In the rows, zero is written as 128.
Known rows, with every way that one mark hangs from another
q569{q295}: 138, 106, 138, 137, 132, 116, 136, 129, 131, 106, 104, 115, 124, 128, 121, 175, 132, 139, 106, 145, 125, 144
q295{q537 q569 q788 q922{q827}}: 155, 95, 77, 150, 149, 109, 109, 141, 58, 99, 54, 194, 202, 125, 221, 130, 40, 170, 157, 179, 136, 122
q260{q922{q827{q788{q295}}}}: 145, 153, 105, 132, 139, 88, 134, 128, 104, 123, 101, 104, 113, 156, 164, 133, 127, 128, 147, 154, 129, 136
q715{q260{q537{q295} q922{q827{q788}}}}: 117, 171, 108, 155, 118, 144, 112, 144, 118, 114, 61, 122, 101, 152, 168, 137, 96, 129, 146, 151, 106, 132
q537{q295{q569}}: 123, 141, 100, 158, 109, 150, 123, 143, 107, 130, 101, 124, 121, 141, 145, 181, 111, 132, 146, 141, 126, 134
q715{q260{q537{q295{q569}} q922{q827}}}: 122, 160, 102, 164, 113, 165, 103, 158, 106, 106, 57, 146, 101, 142, 180, 138, 87, 141, 158, 147, 99, 138
q569{q295{q788 q922{q827}}}: 147, 79, 120, 138, 154, 101, 129, 124, 100, 87, 69, 126, 158, 128, 156, 156, 102, 156, 115, 172, 139, 127
q295{q922}: 124, 117, 142, 132, 139, 135, 123, 130, 114, 117, 114, 124, 147, 127, 155, 134, 104, 153, 136, 123, 144, 122
q715{q260{q537}}: 115, 144, 139, 142, 115, 162, 118, 139, 136, 111, 88, 153, 127, 128, 149, 101, 100, 130, 139, 126, 100, 132
q260{q537{q295{q569}} q715 q922}: 105, 188, 110, 194, 137, 179, 81, 180, 103, 123, 63, 116, 56, 140, 205, 183, 26, 138, 164, 151, 128, 158
q295{q537 q569 q922}: 139, 115, 113, 155, 133, 135, 114, 150, 82, 111, 81, 177, 177, 123, 205, 157, 53, 173, 156, 139, 134, 132
q260{q537 q715 q922{q827}}: 125, 176, 103, 162, 150, 134, 86, 165, 111, 114, 80, 124, 69, 125, 193, 130, 56, 132, 157, 161, 122, 146
q922{q827{q788{q295{q569}}}}: 158, 147, 87, 124, 120, 70, 151, 115, 106, 118, 112, 116, 155, 146, 155, 119, 140, 118, 160, 166, 114, 133
q922{q827{q788}}: 148, 144, 89, 113, 130, 67, 138, 111, 122, 120, 120, 108, 148, 134, 129, 115, 142, 115, 136, 161, 121, 123
q827{q788 q922}: 145, 164, 100, 139, 125, 77, 155, 103, 139, 133, 118, 49, 151, 153, 137, 132, 115, 96, 120, 140, 147, 144
q295{q569 q922{q827}}: 148, 116, 95, 136, 133, 117, 119, 137, 89, 98, 97, 147, 167, 115, 181, 127, 102, 163, 167, 146, 129, 131
q260{q715}: 120, 142, 120, 139, 137, 143, 117, 133, 130, 127, 120, 107, 110, 124, 151, 136, 97, 123, 140, 133, 132, 142
q715{q260{q537 q922{q827{q788{q295{q569}}}}}}: 132, 167, 111, 153, 120, 135, 122, 145, 107, 104, 62, 143, 120, 149, 192, 107, 93, 136, 165, 148, 96, 147
q922{q827}: 149, 128, 96, 116, 127, 97, 128, 124, 119, 116, 125, 134, 135, 121, 131, 113, 147, 125, 138, 154, 119, 121
q569{q295{q537 q788 q922{q827}}}: 155, 77, 115, 144, 154, 96, 125, 131, 88, 91, 53, 154, 171, 131, 177, 172, 74, 164, 114, 185, 137, 124

Rows
143, 93, 142, 148, 140, 118, 128, 139, 109, 101, 76, 141, 149, 128, 163, 195, 85, 165, 111, 154, 135, 132 : q569{q295{q537 q922}}
106, 162, 119, 176, 137, 163, 97, 157, 116, 127, 70, 119, 88, 138, 175, 155, 36, 116, 143, 165, 130, 135 : q260{q537{q295{q788}} q715}
121, 151, 97, 166, 122, 162, 99, 155, 97, 103, 45, 155, 110, 146, 186, 131, 73, 141, 156, 157, 106, 137 : q715{q260{q537{q295{q569 q788}} q922{q827}}}
116, 174, 91, 181, 151, 147, 82, 167, 96, 119, 53, 118, 67, 145, 202, 160, 35, 127, 154, 182, 132, 138 : q260{q537{q295{q788}} q715 q922{q827}}
139, 96, 102, 161, 152, 133, 108, 145, 66, 108, 56, 188, 195, 130, 216, 142, 25, 174, 148, 158, 145, 130 : q295{q537 q569 q788 q922}
143, 142, 122, 145, 127, 96, 148, 126, 94, 124, 89, 125, 173, 159, 193, 148, 82, 141, 159, 151, 132, 139 : q827{q788{q295{q537 q569 q922}}}
149, 120, 132, 155, 123, 132, 140, 144, 80, 116, 88, 167, 163, 148, 209, 150, 77, 160, 170, 142, 126, 135 : q788{q295{q537 q569 q922}}
141, 96, 105, 127, 157, 108, 119, 122, 90, 105, 85, 142, 171, 129, 172, 104, 90, 151, 139, 162, 146, 111 : q295{q788 q922{q827}}
124, 190, 98, 161, 153, 112, 93, 154, 115, 118, 77, 102, 80, 134, 194, 129, 52, 124, 158, 168, 126, 148 : q260{q537 q715 q922{q827{q788}}}
141, 177, 116, 151, 141, 96, 115, 148, 108, 119, 82, 123, 96, 150, 180, 123, 88, 126, 155, 165, 118, 136 : q260{q537 q922{q827{q788{q295}}}}
132, 143, 141, 132, 132, 96, 155, 113, 114, 129, 107, 93, 155, 161, 162, 133, 115, 128, 145, 140, 137, 130 : q827{q788{q295{q922}}}
111, 152, 140, 153, 127, 169, 106, 151, 126, 111, 75, 146, 101, 137, 168, 114, 87, 140, 139, 123, 106, 141 : q715{q260{q537 q922}}
119, 157, 108, 155, 109, 148, 118, 138, 112, 104, 61, 132, 144, 141, 174, 130, 84, 137, 158, 151, 104, 130 : q715{q260{q537{q295{q569 q922{q827{q788}}}}}}
105, 150, 128, 166, 127, 180, 104, 152, 114, 116, 51, 142, 98, 153, 174, 138, 70, 136, 136, 141, 114, 133 : q715{q260{q537{q295{q788}} q922}}
123, 153, 120, 146, 126, 149, 108, 148, 120, 106, 73, 152, 106, 133, 170, 105, 99, 138, 147, 139, 101, 135 : q715{q260{q537 q922{q827}}}
149, 130, 121, 151, 114, 127, 143, 142, 91, 125, 100, 170, 148, 149, 190, 146, 96, 139, 163, 146, 113, 139 : q788{q295{q537 q569}}
